What can hang from each mark
j311: j317
j246: j311 j378 j439
j439: j246 j317
j378: j246
j604: j246
j794: j246 j317
j317: j311 j439 j794

Known rows, with every way that one mark hangs from another
j439[j317]: [-0.48 -0.48  0.40  1.91  0.06 -4.82 -1.64  1.93 -0.20  0.50  1.61  2.76
  1.47 -1.43 -2.87  0.24  0.60 -0.67  1.45 -0.42 -1.31  0.51  0.56  0.69
 -1.02 -3.09]
j378[j246[j311[j317] j439]]: [-1.13  1.58 -0.79  2.90  0.51 -4.01 -0.93 -2.07 -0.57 -2.09  2.23  3.49
 -0.30 -1.89 -2.02 -0.18 -2.63 -3.13  0.95  0.84  1.60  2.29  1.34  2.33
  0.58 -3.02]
j311[j317]: [-0.11 -0.59 -0.62  2.21  0.42 -3.70 -1.00  2.18 -0.67  0.43  1.43  2.48
  0.10 -1.37 -0.81 -0.90 -1.40 -0.95  0.92 -0.29  0.34  1.78  0.32  2.50
 -0.12 -3.53]
j311[j317[j439]]: [ 0.34 -0.92 -0.88  1.28  0.51 -3.09 -2.07  2.19 -0.81  0.47  0.72  1.46
  0.43 -2.32 -1.06 -0.62 -1.79 -0.57 -0.03  0.25  1.11  0.81 -0.21  1.64
  0.85 -3.32]
j246[j311 j378 j439[j317[j794]]]: [-4.06  1.24  0.86  1.26  1.82 -2.15 -2.51 -2.74  0.71 -3.11  0.62  0.75
  2.23 -1.27 -3.75  0.32 -1.16 -1.93 -0.89 -0.03  2.85  1.42  1.25 -0.62
  0.65 -2.02]
j311[j317[j794[j246[j378]]]]: [-0.69 -0.16 -1.76  1.55  1.65 -2.32 -2.94  1.07 -0.35 -0.70 -0.52  1.33
 -0.18 -1.63 -1.41 -1.47 -2.19  0.39 -0.86 -1.48  0.13  1.50  0.11  1.56
 -0.39 -3.99]
j794[j317]: [-1.64 -0.18  0.23  0.37  1.62 -4.18  0.06  2.38  0.67  0.21  1.97  2.10
  0.31 -0.57 -1.81 -0.88 -0.47  0.36  1.09 -0.21 -1.24  0.92 -0.97  1.65
 -1.33 -3.27]
j604[j246[j439]]: [-0.48 -0.89  0.72  0.07  0.99 -2.77 -0.21  1.95  1.06 -0.72  2.40  2.15
  0.63 -1.58 -2.51 -1.05 -1.60 -0.46  0.39 -0.29  2.00  1.73  2.14  2.34
 -1.81 -2.36]
j439[j246[j311] j317[j794]]: [-0.46 -0.67  0.92  1.08  0.62 -3.76 -1.33 -0.27  0.26 -2.05  1.91  2.42
  0.75 -2.13 -2.84  3.05  1.78 -0.29 -0.88 -0.25 -1.62 -0.52 -1.88 -1.15
 -1.30 -4.01]
j317[j794]: [-1.30 -0.55  0.72  0.38  0.75 -3.25 -1.45  2.42  1.13  0.34  0.76  1.27
  1.15 -0.97 -2.35 -0.89 -0.26 -0.17 -0.19 -0.43  0.23  0.57 -1.31  0.39
 -0.67 -2.81]
j246[j311[j317[j439]] j378]: [-1.92 -0.27  0.60  1.32  1.46 -2.47 -1.49 -0.31  0.32 -1.69 -0.33  1.19
  0.87 -1.49 -2.32  0.17 -2.79 -0.95 -1.45  0.31  3.68  1.92  0.30  0.47
  1.63 -3.86]
j378[j246[j311[j317[j794]] j439]]: [-1.64  1.86 -0.92  2.41  1.15 -3.46 -1.58 -2.54 -0.09 -2.72  2.00  2.65
 -0.20 -2.50 -2.06 -0.30 -2.30 -2.61  0.19  0.55  1.52  1.84  0.54  1.65
  0.77 -2.47]
j311[j317[j439 j794]]: [ 0.26 -0.61 -0.98  0.67  0.85 -2.23 -3.03  1.81 -0.29 -0.04  0.26  0.28
  0.57 -3.01 -1.02 -0.66 -1.59  0.03 -0.83  0.00  0.84  0.33 -1.12  0.76
  1.22 -2.82]
j439[j246]: [ 0.66 -1.89  0.89  0.95 -0.05 -4.39  0.05  2.59 -0.37  0.14  1.60  3.30
  0.25 -0.95 -2.23  0.84  0.74 -0.76  0.20 -0.25 -0.68  1.21 -0.76  1.11
 -1.69 -4.75]
j439[j317[j311 j794[j246[j378]]]]: [-1.17 -0.77 -1.90  1.91  0.97 -3.79 -3.38  1.10 -0.20 -0.12 -0.55  0.26
  1.91 -1.45 -3.08 -0.44 -1.16 -0.50 -0.03 -0.41 -2.08 -1.11 -0.37 -0.94
 -0.48 -3.40]
j439[j246[j378] j317]: [ 0.16 -1.23  0.51  1.21  0.20 -4.83 -1.21  0.74 -1.34 -1.07  0.81  3.07
  1.19 -1.46 -3.38  1.23  1.18 -1.04  0.53 -1.40 -0.93  1.77  0.71 -0.60
 -1.26 -4.74]
j317[j311 j439]: [-0.44 -1.96 -0.49  1.00  0.14 -3.76 -1.58  3.40  0.08  1.41 -0.05 -0.08
  2.19 -1.40 -2.25 -0.51 -2.01 -1.33  0.02  1.93  0.58 -1.21 -1.60 -0.06
  1.12 -3.06]
j378[j246[j439[j317[j311 j794]]]]: [-0.57  1.07 -1.95  2.38  0.02 -5.03 -2.69 -1.05 -1.07 -0.95  1.49  1.56
  1.65 -2.43 -3.04 -0.85 -1.11 -3.17  1.96  0.57 -1.20  0.10  0.60 -0.25
  0.35 -1.86]
j794[j317[j311 j439[j246]]]: [-0.12 -1.83 -1.29 -0.09  1.20 -3.99 -0.43  2.63 -0.47 -0.09  1.19  0.36
  0.78 -1.78 -1.60  0.69 -0.81 -0.10 -0.02  1.51 -1.85 -1.40 -3.00 -0.14
 -0.17 -4.17]
j317[j311 j794]: [-1.53 -1.26 -0.56  1.15  0.56 -3.46 -1.31  2.70  0.67  0.60  0.43  0.04
  1.99 -0.92 -1.92 -1.05 -1.19 -1.04  0.32  0.87 -0.47 -0.93 -2.30 -0.31
  0.08 -2.60]
j246[j311 j378]: [-3.27 -0.38  2.15  1.15  1.25 -3.28 -0.05  0.36  1.47 -1.24  0.19  2.08
  1.29  0.32 -3.45 -0.01 -1.58 -1.21 -0.76  0.01  3.17  2.30  0.33  0.36
  0.07 -4.10]
j604[j246]: [ 0.39 -1.63  1.31 -0.01  0.89 -3.65  0.37  3.49  1.46  0.21  1.98  2.65
  0.34 -1.31 -2.48 -0.47 -0.92  0.68  0.28 -0.81  0.71  1.35  1.02  1.67
 -2.30 -3.44]
j246[j311 j378 j439]: [-4.15  0.36  1.63  1.30  1.49 -2.34 -0.67 -1.35  1.08 -2.23  0.58  1.64
  1.69  0.02 -3.34 -0.62 -2.31 -2.35 -0.85  0.66  4.42  2.66  1.61  1.19
  0.69 -2.90]

Rows
[ 0.65 -1.22 -0.93  0.19  1.08 -2.21 -2.57  0.71 -1.10 -1.27 -0.49  0.69
  0.43 -2.89 -1.44  0.12 -1.07 -0.25 -1.45 -0.53  1.34  1.40 -1.19 -0.17
  0.88 -4.18]	j311[j317[j439[j246[j378]] j794]]
[-2.06  0.14 -0.06  1.58  1.67 -3.15 -2.96 -0.31  0.95 -1.45  0.10  1.51
  1.18 -1.35 -3.84  0.76 -0.47  0.42 -1.31 -1.12 -0.62 -0.04  0.01 -0.50
 -0.90 -3.57]	j439[j317[j794[j246[j311 j378]]]]
[-2.00 -0.55  0.43  0.05  2.08 -1.41 -3.29  0.56  1.80 -1.01 -1.26 -0.01
  1.07 -1.26 -3.83  0.17 -2.20  1.03 -3.20  0.14  1.93 -0.21 -1.00 -0.55
  0.50 -3.75]	j317[j439 j794[j246[j311 j378]]]
[ 0.37 -2.01  0.84 -0.28  0.44 -3.47 -1.50  1.90 -0.43 -0.37 -0.35  1.68
  1.13 -1.52 -3.34  0.49 -0.44 -0.71 -1.24 -0.03  1.75  1.50 -0.26 -0.38
  0.06 -4.67]	j317[j439[j246[j378]]]
[-0.90 -0.56  0.33  1.70  0.91 -2.65 -1.17  0.72  0.45 -0.89  1.15  1.53
  0.24 -2.00 -1.46  0.83 -2.01 -0.60 -1.28  1.03  2.07  0.44 -0.87  1.28
  0.97 -3.58]	j246[j311[j317[j439]]]
[-1.88 -0.37  0.33  1.18  1.65 -2.40 -1.84  1.44  1.99 -0.60  0.65  1.63
  0.15 -0.68 -2.91  0.29 -1.12  0.71 -1.79  0.02 -0.31 -0.40 -1.57  0.86
 -1.25 -3.70]	j317[j794[j246[j311]]]
[-1.81 -0.89  2.43  0.00  1.65 -2.86  0.77  0.90  2.21 -1.73  1.09  2.30
  0.71 -0.57 -3.51  0.15 -1.94  0.19 -1.03 -0.87  3.28  2.14  1.23  0.62
 -1.52 -4.00]	j604[j246[j311 j378]]
[-1.55 -0.92 -2.31  0.27  2.38 -3.29 -2.08  2.16  0.13  0.11 -0.96 -0.32
  0.89 -0.87 -2.84 -1.13 -3.19  0.71 -0.68  0.51 -0.97 -0.87 -1.06  0.44
  0.10 -4.11]	j794[j246[j378] j317[j311 j439]]
[-0.88 -1.13  0.98  0.14  1.76 -2.00 -0.49  0.46  1.21 -2.26  0.75  1.39
  0.26 -2.18 -2.35  0.36 -2.89  0.35 -1.74 -0.65  3.85  1.86  1.36  0.80
 -0.04 -3.79]	j604[j246[j311[j317[j439]] j378]]
[-0.35  0.84 -0.20  2.78  0.39 -4.99 -0.42 -0.57 -0.21 -1.27  1.92  3.93
 -0.62 -1.71 -2.23  0.26 -1.94 -1.90  0.97  0.27  0.47  1.97  0.26  1.62
  0.10 -4.05]	j378[j246[j311[j317]]]
[-1.39  1.50  0.12  2.90  0.25 -5.06 -1.42 -2.24 -0.17 -1.98  2.48  3.51
  0.76 -1.81 -3.74  0.74 -0.94 -2.86  1.29  0.61  0.31  1.23  1.63  0.82
 -0.05 -2.66]	j378[j246[j311 j439[j317]]]
[-0.35  0.76 -1.79  2.86 -0.28 -5.71 -1.98 -0.75 -1.34 -0.41  1.91  2.50
  1.52 -1.97 -3.12 -0.69 -1.34 -3.64  2.75  0.72 -1.03  0.66  1.51  0.61
  0.19 -2.27]	j378[j246[j439[j317[j311]]]]
[-0.40 -0.99 -0.69  1.06  0.78 -3.56 -0.96  1.33  0.07 -0.80  2.40  1.13
  1.64 -2.29 -2.48 -0.26 -1.37 -1.15  1.09  0.25  0.10 -0.04  1.92  0.97
 -1.42 -2.13]	j604[j246[j439[j317[j311]]]]
[-2.85  0.53 -0.28  2.25  1.60 -2.84 -2.57 -1.65  0.21 -2.03  0.46  2.08
  1.03 -0.58 -3.94  0.19 -1.90 -1.06 -1.00 -0.25  1.11  1.15  2.29  1.29
 -0.51 -3.42]	j794[j246[j311 j378 j439[j317]]]
[-1.45 -1.31  1.92  0.91  0.91 -3.60  0.45  0.30  0.40 -1.96  0.65  3.05
  0.49 -0.15 -3.25  1.47 -0.22 -1.09 -1.21 -0.12  1.71  2.19 -0.47  0.11
 -0.89 -5.25]	j439[j246[j311 j378]]
[-1.41 -0.19  1.16  0.99  1.34 -2.77 -0.45 -0.29  1.30 -2.17  3.10  2.27
  0.96 -2.09 -2.94  1.11 -1.00 -0.40 -0.15  0.01  1.51  0.76  2.13  1.18
 -1.54 -2.26]	j604[j246[j311 j439[j317]]]
[-0.25 -2.16 -0.58 -0.36  0.83 -2.90 -2.23  1.73 -0.26 -0.54 -1.37 -0.91
  2.06 -1.85 -2.61  0.24 -1.21 -0.99 -1.63  0.85  0.86 -0.73 -2.43 -2.27
  1.12 -4.01]	j317[j311 j439[j246[j378]] j794]
[-1.10 -0.58  0.37  1.07  1.43 -2.58 -0.56 -0.79 -0.12 -2.95  0.41  2.18
 -0.11 -1.52 -1.83  1.33 -0.82 -0.89 -1.68 -0.60  1.55  1.97 -1.00  0.03
 -0.16 -4.96]	j439[j246[j311[j317[j794]] j378]]
[-2.41  0.56 -0.09  2.54  1.25 -2.23 -0.88 -0.95  0.09 -2.01  2.16  2.02
  0.34 -1.42 -1.11 -0.13 -2.41 -2.33 -0.34  1.21  2.61  1.75  0.89  2.86
  0.74 -2.62]	j246[j311[j317] j439]
[ 1.04 -1.60 -0.71  0.92  0.64 -3.01 -1.86  1.16 -1.66 -0.86 -0.09  1.81
  0.25 -2.39 -1.49  0.27 -1.16 -0.73 -0.83 -0.43  1.46  1.83  0.11  0.75
  0.71 -4.75]	j311[j317[j439[j246[j378]]]]
[-3.36  0.79  0.05  2.19  1.69 -1.88 -1.05 -2.10  0.05 -2.75  0.77  1.67
  0.84 -0.88 -1.99 -0.82 -3.13 -2.49 -0.61  0.29  4.37  3.03  2.00  1.93
  1.24 -3.05]	j246[j311[j317] j378 j439]
[-0.49 -0.88 -2.18  2.03  0.77 -3.99 -3.12  1.90 -0.06  0.49  0.43  0.56
  1.55 -1.84 -2.46  0.06 -0.57 -0.10  0.25  0.15 -3.34 -2.17 -1.23 -0.31
 -0.94 -3.00]	j439[j317[j311 j794[j246]]]
[-2.72 -0.33  1.86  0.03  1.94 -2.02  0.26 -0.46  1.93 -2.72  1.39  1.91
  0.92 -0.96 -3.46 -0.31 -2.54 -0.92 -1.00 -0.26  4.54  2.57  2.43  1.35
 -0.83 -3.01]	j604[j246[j311 j378 j439]]
[-1.66  1.84 -0.17  2.29  0.56 -4.21 -2.16 -2.68  0.29 -2.50  2.12  2.59
  0.91 -2.36 -3.71  0.52 -0.82 -2.41  0.66  0.44  0.37  0.76  0.77 -0.03
  0.20 -2.10]	j378[j246[j311 j439[j317[j794]]]]
[-3.58  0.84  1.01  1.96  1.23 -3.06 -1.52 -2.35  0.31 -2.57  1.07  1.81
  2.10 -0.83 -3.79  0.41 -1.22 -2.24 -0.19  0.21  2.97  1.92  2.26  0.34
  0.54 -2.47]	j246[j311 j378 j439[j317]]
[-1.71 -0.27 -2.03  2.39  1.13 -3.38 -3.10  0.16 -0.80 -0.59 -0.14  1.00
  1.80 -0.86 -3.19 -1.10 -2.20 -1.72  0.34 -0.03 -0.28  0.38  2.16  0.96
 -0.28 -3.17]	j794[j246[j378 j439[j317[j311]]]]
[-3.92  1.05 -0.52  0.86  3.15 -2.13 -1.05 -1.22  1.00 -2.56  0.94  1.39
  0.16  0.03 -3.16 -0.66 -2.73 -0.06 -1.21  0.01  1.00  1.34  0.82  2.26
 -0.83 -3.65]	j794[j246[j311 j378 j439] j317]
[-2.23  0.07  1.35  0.52  1.75 -2.62 -0.69 -1.28  1.23 -3.05  1.92  1.93
  1.36 -1.61 -3.83  0.63 -1.66 -0.71 -0.56 -0.69  3.07  1.95  3.11  0.48
 -0.91 -2.71]	j604[j246[j311 j378 j439[j317]]]
[-0.76 -0.56 -2.21  2.75  0.74 -3.82 -2.77  1.14 -0.68  0.11  1.16  1.48
  1.38 -1.34 -2.59 -0.62 -1.49 -1.33  0.59  0.81 -1.87 -0.87  1.11  1.72
 -0.87 -2.82]	j794[j246[j439[j317[j311]]]]
[-0.42 -1.43 -0.98  1.10  0.41 -4.33 -2.03  0.57 -1.30 -1.32 -0.07  0.71
  2.03 -1.97 -2.74  1.16  0.59 -1.34  0.09 -0.61 -1.51 -0.24 -1.15 -2.18
 -0.54 -4.04]	j439[j246[j378] j317[j311 j794]]
[-0.45 -1.48  1.04 -0.44  0.96 -2.27 -1.72  1.08  1.17 -1.40  0.51  0.99
  0.65 -2.17 -2.79  2.24  0.14  0.25 -2.74  0.70  1.01 -0.70 -2.85 -1.06
  0.19 -4.02]	j317[j439[j246[j311]] j794]
[-1.65 -0.80  0.78 -0.63  2.14 -3.10 -0.21  0.26  0.34 -2.10  0.79  1.41
  0.29 -1.23 -2.90  1.38 -0.77  0.43 -1.44  0.37  0.79  0.74 -1.74 -0.19
 -0.14 -4.56]	j794[j317[j439[j246[j311 j378]]]]
[-3.06  0.84  0.63  1.55  1.33 -2.42 -2.11 -1.66  0.97 -2.19  2.00  1.17
  1.73 -1.86 -2.84  0.94 -0.43 -1.60 -0.62  0.74  1.03  0.12  0.28  0.22
  0.15 -1.58]	j246[j311 j439[j317[j794]]]
[-2.66  0.27 -0.20  1.28  1.81 -1.61 -2.38 -0.06  1.59 -1.30  1.05  1.20
  0.46 -0.95 -2.84 -0.20 -1.64 -0.19 -1.76  0.41  0.83 -0.06 -0.43  1.52
 -0.76 -2.82]	j317[j794[j246[j311 j439]]]
[-0.88 -0.43 -0.70  2.76  1.39 -2.91 -1.32  1.08  0.51 -0.60  1.25  2.90
 -0.84 -0.99 -1.75  0.48 -2.09  0.05 -1.06  0.18 -0.40  0.56 -0.11  2.64
 -1.01 -4.59]	j794[j246[j311[j317]]]
[-2.52  0.44 -1.19  2.52  2.05 -1.86 -2.10 -1.38  0.11 -2.17  0.25  1.85
 -0.07 -0.69 -2.29 -0.67 -3.52 -1.34 -1.41 -0.02  2.43  2.10  2.00  2.82
  0.18 -3.83]	j794[j246[j311[j317] j378 j439]]
[-1.13 -0.70  0.21  0.34  1.72 -1.61 -3.08  1.40  1.91 -0.37 -0.15  0.37
  0.63 -1.52 -3.27  0.77 -1.59  1.20 -3.00  0.69  0.54 -1.29 -1.98  0.11
  0.06 -3.32]	j317[j439 j794[j246[j311]]]
[-3.39  0.41  0.05  0.88  2.30 -1.27 -2.51 -0.82  1.54 -2.06 -0.05  0.89
  0.99 -0.43 -3.42 -0.73 -2.32 -0.31 -2.23 -0.18  2.21  1.10  0.44  0.94
 -0.30 -3.08]	j317[j794[j246[j311 j378 j439]]]
[-1.67  0.43 -0.31  1.41  0.75 -3.14 -2.89 -0.06 -0.16 -0.93  1.73  1.01
  1.91 -2.04 -2.57 -0.43  0.01 -1.33  0.56 -0.16 -0.03  0.51  0.83  0.57
 -0.13 -1.40]	j246[j439[j317[j794]]]
[-1.17 -1.62 -1.79  0.32  1.56 -2.36 -3.81  2.27  0.48  0.30 -2.12 -1.37
  1.88 -1.44 -3.12 -1.19 -2.91  0.03 -1.85  0.73  0.41 -1.42 -1.61 -1.08
  1.02 -3.50]	j317[j311 j439 j794[j246[j378]]]
[-2.80  0.36  0.47  1.38  1.70 -1.99 -1.26 -0.87  0.79 -2.33  0.00  1.25
  0.76 -1.17 -2.05 -0.24 -2.25 -0.84 -1.27 -0.60  2.96  2.19 -0.34  0.45
  0.74 -3.59]	j246[j311[j317[j794]] j378]
[-0.99 -0.74  1.35  1.52  0.61 -4.41 -0.65 -0.83 -0.34 -2.24  1.04  3.12
  1.07 -1.39 -3.64  2.61  1.02 -1.08 -0.43 -0.63  0.04  1.38  0.16 -0.89
 -0.89 -4.89]	j439[j246[j311 j378] j317]
[-2.41 -0.09 -0.09 -0.04  3.05 -2.42 -1.66  0.38  1.40 -1.37 -0.20  0.86
  0.00 -0.59 -3.48  0.28 -2.60  1.31 -2.26  0.16  0.62  0.13 -0.68  0.66
 -0.24 -4.50]	j794[j246[j311 j378] j317[j439]]
[-1.73 -0.50  1.62  0.44  1.36 -2.26  0.56  0.47  2.02 -1.90  2.70  2.23
  0.47 -1.32 -2.73  0.26 -1.96 -0.57 -0.74  0.49  2.93  1.40  1.57  2.00
 -1.50 -2.48]	j604[j246[j311 j439]]
[-0.01 -1.80  1.49  0.47  0.51 -3.18 -0.56  1.54  0.47 -0.88  0.97  2.12
  0.55 -1.64 -2.89  2.19 -0.18 -0.41 -1.85  1.30  1.20  0.09 -1.73  0.02
 -0.17 -4.57]	j317[j439[j246[j311]]]
[-2.70  0.00  0.80  1.99  1.41 -2.97 -0.51 -0.55  0.35 -1.89  0.41  2.05
  0.44 -0.73 -1.98 -0.19 -2.41 -1.32 -0.67 -0.31  3.02  2.66  0.65  1.25
  0.66 -4.07]	j246[j311[j317] j378]
[-0.70 -0.90 -0.53 -0.31  1.72 -1.99 -3.88  1.89  0.98  0.05 -1.69 -0.15
  1.14 -1.45 -3.59 -1.11 -1.84  0.90 -2.32 -0.64  1.15  0.05 -0.59 -0.27
  0.26 -3.62]	j317[j439 j794[j246[j378]]]
[-3.19  0.41  0.06  0.94  2.86 -3.05 -0.65  0.25  1.57 -1.64  0.54  1.98
 -0.31  0.18 -3.23 -0.18 -2.03  1.00 -1.12 -0.63 -0.23  0.94 -0.32  1.55
 -1.53 -4.62]	j794[j246[j311 j378] j317]
